Each row comes from the steps of one walk. Every step used is in the known rows, and no mark comes twice. Write the walk behind each row, first mark first.
Known rows
bega -> morepu -> kabe: 5.6, -8.5, -15.3, -10.6, 4.2, -16.3, 7.4, -24.1, -7.0, 14.0, 7.3, -6.0, 6.4, 0.2, 14.4, -17.2, -21.4, -5.6, 0.7, -0.9, -3.4
suse -> fepu: -4.6, -19.7, -9.4, -10.0, 7.0, 20.5, 0.4, 33.5, 1.3, 5.9, -2.0, -22.8, 1.7, -7.6, 2.8, 20.8, -39.3, 1.9, -14.5, 8.1, 8.7
fepu -> bega: -4.3, -4.9, -17.9, 13.7, -1.5, -50.1, 4.6, -0.7, 11.6, -13.4, 6.8, -15.7, -17.7, -0.9, 5.6, -9.5, -37.7, -14.5, 7.7, -16.7, 19.4
suse -> fepu -> kabe: 7.1, -0.5, 3.3, -14.9, 14.5, 38.3, -16.0, 31.3, 9.1, -27.2, -7.2, -23.5, -4.7, -0.7, 0.8, 23.4, -24.5, 3.0, -21.1, 17.4, 47.1
silir -> fepu -> kabe -> morepu -> suse: 22.7, 4.7, 1.6, -27.7, 1.4, 8.3, -6.0, 26.2, -8.7, -27.7, -21.3, 23.6, 14.1, 10.2, -5.8, 6.8, 10.0, 5.4, -25.7, 12.8, 33.8
morepu -> suse -> fepu -> bega: -8.6, -11.3, 12.8, 0.0, 17.7, -3.9, -1.8, 3.0, 8.3, -16.9, 10.5, -10.8, -21.8, -15.9, -20.3, 11.6, 15.1, -2.7, -10.9, -4.6, 9.6
zukib -> fepu -> silir: 10.1, 19.1, -0.8, 18.1, -1.9, -16.7, -1.9, 14.0, 0.1, 9.6, 1.6, 18.7, -4.6, -9.2, -7.7, 4.6, -36.7, -10.2, 5.0, -1.2, 9.5
fepu -> silir -> morepu -> suse: -9.1, 3.2, 26.5, 19.6, 18.4, 0.7, 2.4, -44.7, 5.4, 21.1, 33.0, 38.5, 7.1, -5.0, -13.7, -7.6, -0.9, 0.3, 9.0, -14.4, -10.8
zukib -> fepu: 8.2, 4.3, -18.0, 10.4, -15.9, -2.0, 8.1, 35.4, 0.5, 1.8, -27.6, 3.5, 4.7, -5.3, 2.7, 6.1, -44.6, -7.1, 5.1, 8.3, 0.8
silir -> fepu -> bega: 0.9, 18.1, -11.2, 17.8, 5.2, -66.4, 5.4, 49.2, -4.9, -10.9, -17.4, -10.7, -16.3, -10.8, -5.2, -2.8, -33.4, -15.1, -12.6, -0.3, 12.7
bega -> morepu -> suse: 0.3, -9.1, -3.7, 6.6, 4.1, 5.8, 10.0, -8.1, -7.7, 9.4, -15.6, 5.1, 1.0, -3.4, 14.6, -31.5, -4.8, 0.9, -18.5, -5.0, -6.0
zukib -> morepu: -14.1, -2.8, -20.7, 32.8, -18.8, -27.1, 10.0, 25.7, -0.4, 20.0, -14.0, -2.2, 14.3, 10.9, 23.9, -19.9, -29.8, 4.2, 10.2, -2.2, -27.8
zukib -> fepu -> silir -> morepu -> kabe: 6.2, 22.1, 18.3, 2.1, 6.2, -0.7, -0.3, -36.3, 0.8, 23.3, 24.1, 40.1, 9.4, -6.1, -25.7, 13.6, 3.3, -9.8, 33.4, 4.1, -20.7
zukib -> morepu -> suse: -13.5, -7.0, -3.2, 39.3, -12.4, -22.4, 10.8, 7.6, 0.1, 10.7, -4.7, 18.5, 19.1, 2.4, 12.3, -19.2, -1.4, 9.7, 5.0, -6.0, -33.0
kabe -> morepu -> suse: 5.9, -35.8, -15.4, -24.0, -11.0, 2.5, 9.2, -21.4, -1.8, 5.8, 7.5, 18.4, 18.1, 13.3, 6.6, -5.9, -6.3, 5.8, -0.4, -10.1, -0.2
silir -> fepu -> zukib: 9.2, 26.5, -16.0, 24.9, -17.9, -33.1, 3.1, 19.3, -3.5, -7.9, -15.8, -13.1, 7.4, -7.2, 14.3, 0.3, -29.1, -6.5, -3.1, -2.1, 2.0
zukib -> fepu -> bega: 5.2, 15.4, -11.9, 15.5, -12.7, -30.9, 5.4, 22.4, 5.8, -14.0, -22.7, -4.3, -21.8, -6.0, -7.4, -0.9, -22.2, -16.6, 12.5, -1.7, 5.5
fepu -> kabe -> morepu -> suse: 16.9, -18.2, -3.4, -30.6, -3.6, 23.0, -7.3, -20.5, 4.5, -28.6, 3.0, 19.0, 12.3, 20.8, 4.5, -0.2, 6.0, 7.4, -6.4, -2.2, 38.6
suse -> fepu -> silir -> morepu: -13.2, 5.8, 22.9, -4.8, 24.6, 35.0, -5.2, -4.2, 2.3, 35.5, 21.6, 1.5, -3.3, -5.0, -14.2, 13.5, -2.0, 1.2, 5.2, 4.9, -10.7

Write each row's walk
6.0, -19.8, -0.2, -32.1, -18.0, 49.1, -2.7, -40.6, 0.1, -3.3, 11.9, -7.6, 7.5, 8.4, 3.0, 11.6, 42.0, 11.1, 11.4, -7.3, -8.1  kabe -> morepu -> suse -> fepu -> zukib
13.4, -14.7, -6.3, -56.0, 1.5, 57.4, -14.6, 16.8, 1.7, -18.0, -8.0, -17.4, 1.0, 21.2, 4.9, 20.8, 1.5, 6.6, -10.6, 15.5, 39.8  suse -> fepu -> kabe -> morepu
-8.4, 12.7, -2.3, 52.6, -30.9, -21.4, 5.4, -35.0, 5.5, -1.7, 1.0, 7.5, 14.3, 6.0, 22.2, -24.3, 24.2, 8.1, 25.0, -16.4, -34.9  fepu -> zukib -> morepu -> suse
-3.5, 11.9, -14.8, 32.4, -31.4, -43.3, 2.3, -49.9, 5.9, -1.0, 23.3, -2.8, 19.6, 8.9, 21.5, -12.7, 10.2, 1.4, 42.7, -12.8, -32.0  fepu -> zukib -> morepu -> kabe
-7.0, 7.7, 0.1, 13.4, -20.4, -2.1, -5.0, -27.8, 1.7, 3.8, 21.3, -17.8, 13.1, 1.4, 7.6, 9.3, 35.4, 7.3, 31.2, 1.8, -36.5  suse -> fepu -> zukib -> morepu -> kabe
-4.3, -0.6, 4.1, -26.7, 20.2, -7.9, -2.4, -15.7, -5.3, 4.4, 8.1, -30.1, -27.8, -6.2, -9.1, -3.2, 27.5, -10.1, -0.5, 4.4, -0.5  suse -> fepu -> bega -> morepu -> kabe
-9.6, -6.7, -15.9, 21.2, -13.0, -42.4, 7.4, -7.0, -0.7, 13.4, 16.9, 8.8, 24.1, 7.3, 10.3, -7.9, -17.1, 2.7, 22.1, -1.6, -30.9  zukib -> morepu -> kabe
7.3, -3.7, 20.0, -11.1, 21.3, 46.9, -15.0, 9.6, 9.3, -36.9, 2.2, -2.2, 0.4, -7.4, -11.8, 25.2, 5.4, 8.6, -28.3, 13.9, 45.1  morepu -> suse -> fepu -> kabe
-4.1, -9.6, 24.8, 2.2, 28.4, 13.8, -8.9, -11.0, 1.8, 7.5, 35.4, 11.4, -2.7, -17.9, -21.9, 16.6, -4.3, 3.5, -18.6, -4.5, 12.8  morepu -> suse -> fepu -> silir
-3.6, -28.6, 4.6, -41.4, 3.6, 13.5, -0.7, -12.9, 1.6, -6.7, 9.2, -5.2, -16.3, 5.1, -16.5, 10.2, 41.1, 1.2, 1.4, -7.3, 3.4  kabe -> morepu -> suse -> fepu -> bega
-3.3, 5.4, 35.3, -12.6, 23.1, 76.1, -10.8, -5.8, 9.8, -17.0, -5.4, 9.0, 4.8, -1.6, -15.8, 21.1, 32.3, 10.3, -10.3, 17.3, 17.5  silir -> morepu -> suse -> fepu -> kabe
2.2, 22.7, 31.1, 20.6, 7.0, 19.2, 3.6, -23.1, 1.4, 20.4, 2.9, 49.6, 4.9, -8.6, -25.8, 2.6, 16.2, -1.7, 16.4, 0.1, -20.2  zukib -> fepu -> silir -> morepu -> suse
1.6, 25.3, 7.2, 13.3, 14.3, -41.2, 8.3, 25.7, -16.7, -5.0, -35.1, 1.7, -24.4, -12.3, -5.2, -27.7, 22.3, -9.6, -27.3, 0.5, -4.3  silir -> fepu -> bega -> morepu -> suse
-3.7, 1.6, 2.3, 9.6, 9.0, -27.2, 7.6, -24.0, -2.3, -2.9, -10.0, -4.4, -25.3, -3.2, 3.9, -38.2, 16.6, -8.3, -7.9, -14.7, 0.0  fepu -> bega -> morepu -> suse
-8.7, -7.2, -4.4, -3.7, 10.9, -8.1, -3.0, 19.3, 7.7, -8.3, 3.0, -30.2, -25.5, -8.2, -6.5, 12.3, -13.1, -8.6, -3.2, -1.1, 14.3  suse -> fepu -> bega
2.0, -24.6, 14.6, -38.1, 15.1, 30.5, -7.8, -21.5, -5.4, 18.6, 34.4, 18.3, 2.1, 2.2, -16.6, 14.7, 24.1, 8.3, -9.2, -4.4, 5.3  kabe -> morepu -> suse -> fepu -> silir
-3.4, 38.7, -13.7, 47.0, -32.6, -40.5, 6.2, 33.1, -9.5, 5.6, -27.0, -8.4, 12.8, 3.6, 23.8, -17.6, 0.5, 1.4, 12.7, 2.1, -36.7  silir -> fepu -> zukib -> morepu
-8.8, 4.8, -2.5, -14.7, 14.0, 8.2, 0.2, 18.2, -5.4, 12.1, -20.5, -40.7, -36.7, -3.8, 3.6, -15.0, 11.5, -8.5, -12.6, 3.4, 1.1  suse -> fepu -> bega -> morepu
-12.2, 14.9, -5.0, 25.7, -25.8, 15.1, -2.1, 5.0, 1.9, 10.0, -7.5, -28.4, 3.4, 5.2, 22.1, -2.3, 19.9, 9.0, 20.6, 0.9, -35.5  suse -> fepu -> zukib -> morepu
-0.3, -39.2, -2.2, -43.8, -0.3, 44.8, 2.5, 0.8, -4.0, 10.6, 4.6, 2.4, 10.4, 5.4, -6.8, 16.4, 20.2, 11.7, -10.4, 3.5, -3.1  kabe -> morepu -> suse -> fepu
21.9, 9.0, -14.2, -32.8, -4.9, -0.5, -7.1, 44.1, -10.3, -19.4, -31.2, 2.5, 10.5, 17.0, 6.6, 7.6, -14.5, 0.6, -18.3, 15.9, 38.1  silir -> fepu -> kabe -> morepu
